Each row was made from one walk, in order. Every step used is in the known rows, and no mark comes twice. Write each row's walk.
Known rows:
bodor-devag-debika-verem: -1.6	-29.2	20.2	-25.1	27.2	-35.0	29.5	27.0	-14.6	40.6	6.2	-1.5	-28.0	-44.8	-20.5	21.2
zasu-verem-bodor-devag-debika: 28.3	-14.4	67.2	-14.2	-1.0	-0.2	43.1	39.3	-22.8	38.4	6.7	-20.8	-38.0	-12.8	12.6	4.5
leved-devag-zasu-verem: 26.4	-37.9	10.1	-7.6	-15.9	13.6	-11.5	-22.4	7.3	7.1	25.2	2.3	-23.6	-49.9	-12.9	-28.0
leved-devag-debika-zasu: 16.6	-22.9	-5.2	-39.2	11.3	2.6	-5.8	-24.1	16.7	-15.0	31.7	-23.0	-34.9	-17.0	27.5	24.5
bodor-devag-debika: 15.3	-13.2	38.0	-31.4	26.5	-38.3	20.7	48.6	-10.4	43.4	12.8	-7.1	-25.6	-14.9	4.1	11.2
debika-zasu-bodor: 26.1	1.9	-5.1	17.2	2.2	21.1	0.1	-45.4	-25.5	-12.1	-11.6	-4.1	10.5	6.4	16.4	-11.5
debika-zasu-verem-devag-bodor: 38.2	-48.0	-6.5	-5.2	-32.2	38.9	-24.2	-40.3	-22.5	-47.3	-14.3	-22.9	-11.9	-63.0	7.3	-14.4
leved-devag: -1.9	-29.8	-21.4	-12.8	-5.7	-7.2	-11.2	-21.8	37.8	-4.1	27.0	4.0	-25.5	-18.9	12.2	6.0
debika-zasu: 5.8	4.9	-18.3	0.2	10.2	23.7	2.6	-39.3	-12.4	-25.0	-2.8	-28.5	-3.6	-1.9	25.4	8.8
bodor-devag-zasu: 13.8	-33.0	2.9	-26.7	17.3	-10.7	-1.2	15.3	-0.8	44.9	18.5	-15.2	-27.7	-36.4	6.1	-18.0
bodor-devag-zasu-verem-leved: 12.7	-46.3	39.1	-25.3	-5.0	24.5	23.7	-12.0	13.2	5.6	-9.3	-24.2	-10.9	-31.3	-2.4	-38.2
leved-devag-zasu-bodor: 30.8	-48.3	-4.1	-19.9	-13.3	2.9	-31.0	-23.8	23.1	23.2	31.1	23.5	-17.2	-23.6	-1.2	-29.7
verem-devag-zasu-bodor: 32.4	-54.1	3.0	-25.7	-19.0	17.4	-31.5	-14.9	12.1	2.3	-1.5	15.4	-7.1	-28.2	-4.7	-46.3
bodor-devag-debika-verem-leved: -13.0	-53.0	31.1	-50.4	14.9	-5.8	35.3	9.0	29.9	9.2	-5.1	-15.3	-22.6	-26.3	-9.5	10.0
zasu-verem-bodor-devag: 18.1	-11.1	37.8	20.2	-9.8	19.4	48.7	2.4	-23.0	25.9	-9.7	-29.6	-30.0	-17.9	22.7	-6.5
verem-devag-debika-zasu: 17.1	-29.5	2.9	-44.5	3.7	16.9	-5.8	-14.6	7.0	-34.1	-1.8	-29.1	-24.1	-21.4	24.1	7.3
verem-bodor: 1.7	-6.9	12.1	-4.9	-25.6	38.9	15.4	-4.3	12.4	-2.3	5.4	-20.2	-24.5	17.3	25.6	6.6
leved-devag-zasu: 10.6	-50.1	-19.3	-41.5	-8.6	3.3	-30.7	-15.1	41.1	12.5	45.9	1.1	-35.9	-36.2	4.3	-11.8

Which walk is each row?
2.3	-54.3	39.5	-40.0	10.9	-7.0	33.4	1.4	19.7	17.4	-11.9	1.3	-11.9	-21.7	-14.6	-4.2 -> zasu-bodor-devag-debika-verem-leved
21.3	-57.7	-13.6	-29.9	-31.7	15.6	-38.0	-2.7	10.2	-25.4	-0.4	-3.6	-16.3	-46.4	2.8	-7.9 -> verem-devag-bodor
-1.8	-46.3	12.6	-36.7	-21.6	19.2	18.2	-4.0	33.2	8.7	32.3	-8.1	-57.9	-21.3	6.7	30.1 -> leved-devag-debika-verem-bodor
-13.3	-53.2	-21.1	-16.1	-12.1	10.8	-1.5	-26.4	20.7	-27.6	-17.7	-1.4	-16.6	-53.7	-11.7	-2.0 -> debika-verem-devag
15.5	-18.8	46.9	-35.1	5.7	-7.2	31.5	46.0	-1.4	41.5	17.8	-24.2	-46.2	-0.2	26.4	17.2 -> verem-bodor-devag-debika
20.6	-68.4	3.9	-26.6	-38.5	27.3	-17.9	-32.6	34.8	-28.7	16.3	-4.1	-20.1	-42.4	0.8	-10.2 -> zasu-verem-leved-devag-bodor
16.4	-19.3	45.1	-26.3	-5.0	40.4	27.5	-28.3	2.7	-39.3	-17.3	-32.8	-1.0	-2.8	6.7	-10.6 -> devag-debika-zasu-verem-leved
-7.8	-31.2	5.3	-0.5	0.7	10.9	44.8	-4.4	-2.3	28.8	-0.8	-27.9	-41.7	-28.8	18.0	15.6 -> debika-verem-bodor-devag
0.4	-49.5	12.5	-17.6	-22.5	24.2	11.5	-42.2	51.7	-32.0	4.0	-6.4	-15.3	-22.1	6.0	-15.5 -> zasu-verem-leved-devag
18.4	-27.4	48.1	-25.0	9.4	23.1	42.4	-19.6	-3.9	-17.3	-19.0	-41.5	-12.2	-17.0	17.0	-9.9 -> bodor-devag-debika-zasu-verem-leved
11.9	-31.1	14.2	-46.2	1.3	-22.1	-8.8	19.0	33.1	12.1	38.3	8.4	-34.4	-14.9	3.1	17.1 -> leved-devag-debika
-0.4	-24.7	27.3	-27.8	-16.3	24.9	24.9	10.8	6.1	11.5	13.3	-10.8	-39.0	-7.4	-3.3	25.1 -> devag-debika-verem-bodor
7.2	-42.0	3.1	-60.3	3.1	21.7	2.1	-35.3	48.1	-34.1	22.5	-32.4	-33.2	-5.6	33.1	16.4 -> verem-leved-devag-debika-zasu
-4.1	-43.9	0.8	-36.1	5.4	-20.9	2.7	-1.2	24.1	10.7	30.3	12.3	-36.8	-44.6	-22.5	26.6 -> leved-devag-debika-verem
25.4	-10.9	0.1	15.9	23.2	-5.7	21.2	-29.2	-33.1	20.9	-12.4	-17.0	-4.8	-14.1	29.7	-10.3 -> debika-zasu-bodor-devag
-11.8	-55.4	-10.1	-38.8	-15.1	15.1	-2.6	-35.9	75.6	-28.2	15.2	-9.7	-21.8	-8.0	20.2	-1.7 -> verem-leved-devag
2.5	-71.1	-20.8	-43.4	-11.5	17.9	-22.8	-19.1	26.4	-7.4	5.2	-3.4	-29.4	-66.7	-17.8	-19.1 -> debika-verem-devag-zasu
31.3	-22.8	12.0	-10.0	-6.6	9.4	-22.6	-6.2	-7.5	25.7	9.8	19.9	2.3	-8.5	-11.0	-35.8 -> devag-zasu-bodor
15.2	-30.8	15.8	7.4	-22.2	18.9	4.7	-18.3	-1.7	-31.4	-27.1	-3.0	-3.2	-41.4	-5.5	-27.3 -> zasu-verem-devag
-23.8	-68.0	-21.2	-37.5	-11.0	17.0	7.5	-50.7	72.6	-27.3	11.9	-5.5	-26.5	-32.4	0.7	6.2 -> debika-verem-leved-devag
5.0	-45.7	-1.3	-15.1	-15.0	40.8	14.1	-73.0	42.7	-50.3	1.4	-28.5	-17.5	-24.3	25.5	-8.5 -> debika-zasu-verem-leved-devag
15.0	-31.0	30.0	-13.4	23.6	-35.1	26.4	18.9	-24.3	48.0	0.7	14.6	-18.0	-37.9	-25.3	6.8 -> zasu-bodor-devag-debika-verem
19.2	-6.4	14.0	-27.0	32.8	-10.5	20.5	3.1	-21.7	13.2	8.7	-35.9	-26.6	-17.4	28.8	18.7 -> bodor-devag-debika-zasu
26.4	-17.8	37.5	-1.5	-35.5	55.8	11.4	-9.1	-10.8	6.5	8.8	-20.0	-27.4	-12.1	4.9	-23.1 -> devag-zasu-verem-bodor
